Known rows, with every step that occurs
nipep-lome-kelid-zuba: [  0   2  -2 -32  -2  -9 -12   8  -1   3  -7   3   8   7   3   7   0   2
  -2  -1  -2   5  33  -1  -3   0   8  -3 -14  -7]
nipep-lome-kozu-zuba: [ -1   0   2  -8   2  -4  -4  -5  -1  -8  -1  -1   0   9   6  -8   4  -2
   4   4   4   8  32  -2   2   0 -43 -34 -15  -2]
nipep-zuba-sila: [ 1 -4  0  8 -3  0  4 -6 -4 -4  3  0  3  2  3 -1 -1  1  5  0 -4 -2  0 -1
  1  0  5 20  7 -3]
lome-nipep-zuba: [ -3  -1   4  -4  -2  -2   0   0   2  -2  -1   0   3   5   4  -4   2  10
   4  -1  -6  -5  17   2   1  -1   3   8  -2 -10]
nipep-zuba: [ 2  0  3  2  0  1  5  3 -2 -6  3  0  2  3  1 -6 -1  5  1 -4 -6 -2  8 -1
  0 -1  5 11  1 -4]
fumir-fenem-zuba: [-1  1  3 -5 -4  1  8 10  3 -6 -1  4 -7 -3 -7  7  5  8 -4  0 -2  9 -2  2
  1 -1  0  3 -5 -2]
foniv-zuba-fenem: [ -1  -5   1   4   5   4   2  -3   1   1   3  -4  -7  -5  -3  -3  -2  -2
   3  -3  -1  -4 -22  -1   2   0  12   7   4   8]
fumir-fenem-zuba-kelid: [  0   0   3  -2  -2   3  -1   6   2  -6  -4   2  -6  -7 -19  12   4  -2
   0  -1  -1   9 -11   2   2  -1  14   0  -3  -2]
kozu-zuba-nipep: [ -4   1   2  14   3   2   1   0   1  -3  -1  -6  -3   4  11  -7  -2  -4
   1   2   0  -3   1   0   1   1 -26 -23  12   5]
kelid-zuba-nipep: [-4  1  2 -4  0  1  4  6  0  0 -4 -3  1  6  3  2 -4 -2 -8 -4 -5 -5  1 -1
  0  2 10 11  7  2]
zuba-fenem: [ -3   0   2   7   5   0   8   1  -1  -1   4  -2  -2  -4 -17  -4  -3   1
   3  -1   0   1 -16  -2   2   1   7  -1   3   2]
kozu-zuba-fenem-fumir: [ -2   0  -3  11   9  13  -7   0   2  -2   3  -4  -2  -4 -12  -2   1  -2
   8   7   5  -1 -22   5   1   0 -11 -33   4   2]
sila-zuba-kelid: [  2   0   4   3   0  -6  -1  -2  -2  -5  -1   0   3   0 -19  -6  -4  -4
   5  -3   4  -1   4  -3  -1   0  16  12   4   0]
foniv-zuba-fenem-fumir: [  1  -5  -5   2   6  15  -2  -4   3   6   3  -4  -5  -7  -8   1  -1  -2
   5   1   2  -3 -40   5   2  -1  15   0   5   6]
sila-zuba: [  2   1   5   0  -1  -8   9   5  -1  -5   3   3   1   4  -5 -11  -3   7
   0  -2   3   1  13  -3   0  -1   3  18   2   1]
sila-lome-kelid-zuba: [  2   2  -3 -19  -2  -4  -8  19  -3   7  -5   3   6  -1  11   6  -1   1
  -9   0   1  -4  18  -1  -4   1  11  -8  -7  -1]
sila-lome: [ 5  1 -4  1 -1 -2  8  5 -1  0  3  0  0 -3  3 -9 -2 -1 -4  1  3  5  1 -2
  0  1 -5 -6  4  1]
kozu-zuba: [ -4  -1   1   4   3  -1   0   4  -3  -8   2  -4  -3   5   4 -11   2   3
   4   5   3   2  17  -2   0   1 -29 -29   2   3]
sila-lome-kelid-zuba-fenem-fumir: [  3   3  -8 -13   4   7 -17  14   2  13  -3   3   8  -9  -3  15  -1  -4
  -5   2   4  -6 -19   4  -4   1  29 -15  -5  -2]
sila-lome-nipep-zuba: [ 5  1 -3 -1 -2 -2 -4  1  1  1 -1  2  4  0 14 -4  1  5 -2 -1 -4 -4 14  1
  0 -1  5  6 -1 -9]
kozu-zuba-sila-lome-nipep: [ -2  -3  -7   8  -3  -2 -11  -7  -3   0  -1  -2   0   0  21  -4   2  -1
   4  11   8   1  14   2   1   1 -30 -25   7   0]
fumir-fenem: [-5 -2  1  3 -3  0  5 10 -3 -4 -1  4 -8  2 -6 -4  3  8  0  1 -1  5 -2 -1
  3  0 -8  6 -1  0]
nipep-lome-sila-zuba-foniv: [ 6  6  5 -6 -2 -5  2 -4  9 -3  7  3 -2  7  0 -4  1  2 -5 -5 -4  0  9 -3
 -2 -5 -3 24 -8 -2]
lome-kelid-zuba: [ -6   0   4 -22  -1  -6  -4  18  -2   3  -6   2   5   5   1   6   0   7
  -3   0  -2  -3  24  -1  -3   0   8  -7  -8  -2]
nipep-lome-kozu: [  0   0   2 -13  -1  -5   7  -6   1  -4  -2   1   3   6  -8  -5   2   0
   3  -1   2  12  22  -2   1   0 -20  -7 -15  -3]
lome-sila-zuba-fenem: [ -5   4   6  10   5   0   3   3   2   1   7   1   0  -4 -13  -7   0   5
   0  -5  -4 -11 -11   1  -1  -2  12  16  -4   1]
lome-nipep-zuba-fenem-fumir: [ -2  -1  -1   2   5  10  -8  -6   5   4  -1  -1   5  -4  -8   5   2   6
   8   1  -3  -9 -21   8   1  -1  20   2   0 -10]
lome-sila-zuba-kozu: [ -5   2   4  15   1   1   9  -7  -3   3   8   4   0   2  -7  -7   0   5
  -1  -4  -5 -13   1  -1  -2   3   8  22  -4   1]
foniv-zuba-nipep-lome: [  5  -2  -4  -4  -1   0  -2 -15   4   3  -4  -6  -1   4  16  -3  -4  -7
   0  -4  -2   3  -6  -1   2  -2   2  15   9   4]
nipep-lome-sila-zuba: [  1   5   0  -9  -2  -7  -1  -5   5   0   3   3   4   5   0 -10   1   8
   2  -4  -3   1  20   0  -2  -3  -3  19 -10  -4]
kelid-zuba-foniv: [  2   1   6 -11  -1   2   4  11   3  -6   3   0  -5   9  -4   5  -1  -2
 -10  -2  -4  -1   4  -6  -1  -1   8   7  -1   2]
sila-lome-kozu-zuba-foniv: [  7   1   5   8   1   2   2   5   0  -6   4   1  -8   3  11  -2   4 -11
  -9   4   6   3   7  -6   0   0 -43 -38  -8   7]
kelid-zuba-fenem: [ -4   0   2  -7   5   3  -2   8  -1  -3   2  -2   0   0 -11   2  -2  -1
  -5  -3  -2  -4  -6  -2   0   2  24   5  -1   0]
foniv-zuba-kozu: [ -2  -7  -1  10   2   6   7 -13  -5   2   3  -2  -6   0   3  -4  -3  -2
   1  -2  -2  -7 -11  -3   2   4   8  11   5   7]
foniv-zuba: [ 0 -5  0 -3 -1  2  5  0  0 -1  1 -4 -7  1  7 -9 -1  2  2 -1 -1  1 -1 -1
  2 -2 -3  6  4  7]
fumir-fenem-zuba-sila-lome-nipep: [ 0 -2 -5 -1 -9 -2 -4 -1  2  2 -4  5 -5 -8 13 14  7  5 -5  6  3 10 -3  5
  3 -1  1  7 -1 -5]

Rows
[ -2   2  -2 -18   1  -5 -11  -4  -5   6  -5   5   8   6   0  13  -1  -1
  -3  -2  -3  -4  23  -4  -3   6  20   4 -12  -8] -> nipep-lome-kelid-zuba-kozu
[ -3   0   2  10  -1   4   8  -1  -3  -4   1   6  -8  -4  -9  11   4   4
  -5  -2  -3   1 -10   0   2   4  10   9  -4  -1] -> fumir-fenem-zuba-kozu
[ 0  0  4 13  2 -3 10 -8 -8 -3  4  4  2  3 -8 -7 -3  4  0 -4  2 -8  3 -6
  0  5 14 22  2  0] -> sila-zuba-kozu
[ 4 -2 -8 10 -5 -4  5 -6 -4  2  2  0  1 -4  7 -4 -2 -5 -1  5  6  5 -6 -2
  1  2 -5  4 10  2] -> zuba-sila-lome
[  3   6  -5  -3   5   6  -9  -9  10   6   5   2   6  -4 -15  -1   1   4
   6  -2   0  -4 -18   6  -2  -4  17  16  -8  -5] -> nipep-lome-sila-zuba-fenem-fumir
[ 8  0  7  4  0  1  7  3  2 -8  6  1 -5  5  1  0  0 -1 -5 -4 -7 -2 -3 -5
  0 -2  3 12  3 -2] -> nipep-zuba-foniv
[ -4  -5  -1  11   0   0  -1  -5  -5  -7   2  -4  -3   4   6  -6   1  -1
   7   9   4   3   7   0   2   2 -30 -20   8   4] -> kozu-zuba-sila
[ -1   0  -4  -1  -1   5  -2 -13   9   8  -2  -6  -3   2  19  -4  -1  -3
  -1  -5  -8  -2  -9   4   1  -2  -6  15   1   4] -> foniv-zuba-nipep-lome-sila
[ -1 -10  -3   4  -4   2   3  -9  -2   0   2  -4  -6   1   9  -3  -1  -1
   5   3   2   3  -9   0   2   0  -4  15  10   8] -> foniv-zuba-sila
[ -3   4  -3 -11  -1  -2   3  -4   6   2   4  -2   1   3  -3  -8   3   5
   3   0  -6   5  12   2  -1  -1 -14   0  -9  -5] -> nipep-lome-sila
[ -2   0  -3   4   6  10   3   0   3   3   3  -2   1  -7 -23   1  -1   0
   6   2   3   1 -33   4   1   0  10  -9   5   0] -> zuba-fenem-fumir
[  1  -6   0  -1   0   3  -3  -6  -1   0  -2  -5  -6  -2  -8  -3  -3  -9
   6  -1   1   2 -11  -1   2   0   8   0   6   7] -> foniv-zuba-kelid
[ -3   6  -2 -14  -1   2  -6  -2   8   4  -3  -3   4   7   9   2   0  -4
  -7  -6 -10  -5   8   2  -1   0   6  14  -4  -3] -> kelid-zuba-nipep-lome-sila
[ -7  -4   0 -16  -5  -5  -6   9  -6   5  -5   2   6   3   4  11   0   2
  -1   3   1  -2  16   1  -2   2   8   1  -2   0] -> lome-kelid-zuba-sila
[ -6  -2   7   4   4   2  -4   0  -4  -7  -3  -3  -2   3 -10  -4   2 -10
   7   4   5   1  13  -2   2   2 -32 -45  -8   4] -> lome-kozu-zuba-kelid
[ -4   4   6  11  -1  -1   8   0   5   4   1   0   1   2   4  -7  -2   5
  -3  -6  -4 -11  -3   2  -2  -1  -1  20   4   3] -> lome-sila-zuba-nipep
[ -1   2  -2 -17  -1 -11  -3   2  -1   4  -5   2   6   3  -1   1   0   5
   6   1   1   7  23  -1  -2  -1  -5 -11  -8  -6] -> nipep-lome-kelid
[  0   5   1 -11  -3  -5  -7   4   4   5 -12   5   1  -3   8  20   3   3
  -3  -4  -4   8   1   5   0  -3   5   0  -7  -6] -> fumir-fenem-zuba-nipep-lome-kelid
[  3   2   7  -1  -4   3  10  12   5  -7   2   4 -14  -1  -6  14   4   3
 -10  -1  -3  10 -13  -2   1  -3   0   3  -4   1] -> fumir-fenem-zuba-foniv
[ 6  2  9  5 -2 -4 11  5  2 -8  6  3 -5  5 -5 -3 -3  2 -5 -4  2  1  3 -7
 -2 -3  2 19  3  3] -> sila-zuba-foniv
[ -3  -1   2  12   9   3  -3   2  -2  -7   4  -4  -4  -1  -6  -7   1  -2
   5   3   2  -4  -6  -2   2   1 -13 -27   2   4] -> kozu-zuba-fenem
[ 3 -7 -7 -1 -5 -2 -8 -2 -5 11 -3  1 -1 -7 23  7 -1 -5  0  4  6 -1 -5  0
 -1  0 -1  1  5  7] -> foniv-zuba-sila-lome-kelid
[ -2   2   3  -2  -1  -4   8 -11   1   1  -6  -2   3   5   1  -1  -1  -7
   0  -3   1   8   7  -2   2   0 -16  -5  -5  -1] -> zuba-nipep-lome-kozu
[10 -2 -6 11 -4  0 -1 -6 -5 -1  4  1  4 -3 14 -1 -2 -5 -1  0  0 -3 -4 -1
  0  1  6 17  9 -3] -> nipep-zuba-sila-lome
[ -5   1  -1 -16   6   7 -13  14   2  10  -5   2   7  -4 -14  15   0   2
   1   2   1  -7 -14   5  -3   1  26 -12  -6  -2] -> lome-kelid-zuba-fenem-fumir
[ -4   4   4  -1  -1  -3   7   5   3  -1   5   2   1   2  -3 -12   1   9
   0  -3  -3  -7  12   1  -2  -2  -4  16  -5   1] -> lome-sila-zuba
[  6  -1  -6   5  -7   0   1   2  -1  -2   0   5  -5 -10   7  12   4   0
  -7   4   4  10 -15   2   2   0   3  10   3   0] -> fumir-fenem-zuba-sila-lome
[ 1 -2 -6  2 -5 -8 -3  3 -7  9 -4  2  6 -6  9  4 -1 -1  1  6  7  2  1  0
 -2  1 -4 -9  4  1] -> zuba-sila-lome-kelid
[  3   0  -2   7   6  13  -3  -2   3   1   4   0   4  -5 -13   2  -1   0
   5  -2  -3  -7 -29   5   0  -1  23   5   3  -5] -> nipep-zuba-fenem-fumir
[ -3  -1   2   5   4   1  -7   0  -3  -8   0  -5  -2   1  -8  -7   0  -8
   8   4   3   2   6  -1   1   2 -17 -33   4   2] -> kozu-zuba-kelid
[ 6  2  8 -4 -2  0 16  7  7 -9  5 -3 -6 -2 -8  8  2  1 -9 -3 -2  7 -5 -2
 -1 -3  0 -3  0  2] -> fenem-zuba-foniv
[ -2   0  -3 -11   6  13  -6   6   3   2   1  -1   3  -2 -18   6   0  -1
  -1   1   1  -3 -22   4  -1   1  25   0   0  -1] -> kelid-zuba-fenem-fumir
[ -2   3  -1  -3   4  -7 -13  -3  -1   3  -9  -2   4   5  17   2  -1  -3
   4   3   1  -1  18   1  -2   0 -23 -30   0  -2] -> kozu-zuba-nipep-lome-kelid
[  1   1   5   9   5  -5   4   1  -1  -5   4   2   1  -2 -14  -6  -3   3
   2  -5   3  -5  -8  -3   1  -1  18  18   1   2] -> sila-zuba-fenem
[  2   0  -6  -3  -7  -4  -6   9  -2   6  -5   8  -2 -12  11  20   4   3
  -6   4   4   8  -4   4   0  -1   3  -2  -4  -1] -> fumir-fenem-zuba-sila-lome-kelid
[  1  -2  -7   7  -1  -5 -13   3  -7   3  -3   1   2  -4  20   3   1  -5
   3  10   8  -1  10   0  -2   2 -26 -35   3   3] -> kozu-zuba-sila-lome-kelid
[ -3  -1   4   1   0  -1  -8  -6   1  -2  -5  -2   4   2  -7   1   0  -1
   8  -2  -5  -6   8   2   1   0  14   2   0 -10] -> lome-nipep-zuba-kelid
[-1 -3 -6  4 -6 -5  0 -8 -2  5 -1 -1  2 -3 10 -2  0  3  1  7  6  4  4  2
  1  0 -8  0  7 -3] -> zuba-sila-lome-nipep
[ -1   3  -1  -9   0  -9  -4  -4   0   8 -11  -1   7   3   6   6  -4   0
   2  -3  -1   3   9   0  -1  -1  -3  -6   1  -3] -> zuba-nipep-lome-kelid
[ 1  3  5 11  0 -6  9  0  0 -1 -1  0  2  2  0 -7 -5  2 -3 -6  1 -5  0 -2
  0 -1  6 23 11  3] -> sila-zuba-nipep
[  2   1   0   5   6   5   0  -2   2   1   4   2   4  -5 -20  -2  -3   2
   3  -1   5  -3 -24   3   0  -1  20  12   3   0] -> sila-zuba-fenem-fumir
[  1  -2   2  17   3   5   6  -9  -7  -2   5   2   2   3  -2  -1  -2   0
   1  -4  -7 -11  -1  -4   0   5  15  15   1  -4] -> nipep-zuba-kozu
[-3  5 -3  0 -1  1  3 -9  8  5 -1 -4  2  3  4 -5 -1 -1  0 -3 -7  0 -2  3
  0 -1 -9  6  0 -2] -> zuba-nipep-lome-sila
[  4  -2  -8  14  -1   1  -6  -5  -5  -3   3  -2  -1  -2  17  -6   1  -7
   1   9   8   3   3  -1   1   2 -28 -22  10   4] -> kozu-zuba-sila-lome
[  4  -8  -4   4  -6   2   3  -8  -3   4   0   0  -4  -4  19   0   1 -10
  -3   3   7   3  -6  -1   3   1 -16   2  -1  11] -> foniv-zuba-sila-lome-kozu
[ 0  3  4  2  0  0 14  0  6 -1 -1 -6  1 -5 -2  5 -1  1 -5 -4 -3  2 -8  2
  0 -1  4 -1  7  2] -> fenem-zuba-nipep
[  2   0   1  -2  -1  -2  11   5  -1   0   0   2   0  -3   1  -6   1  -3
  -5   1   5   6   9  -3   1   1 -19 -15  -9   3] -> sila-lome-kozu
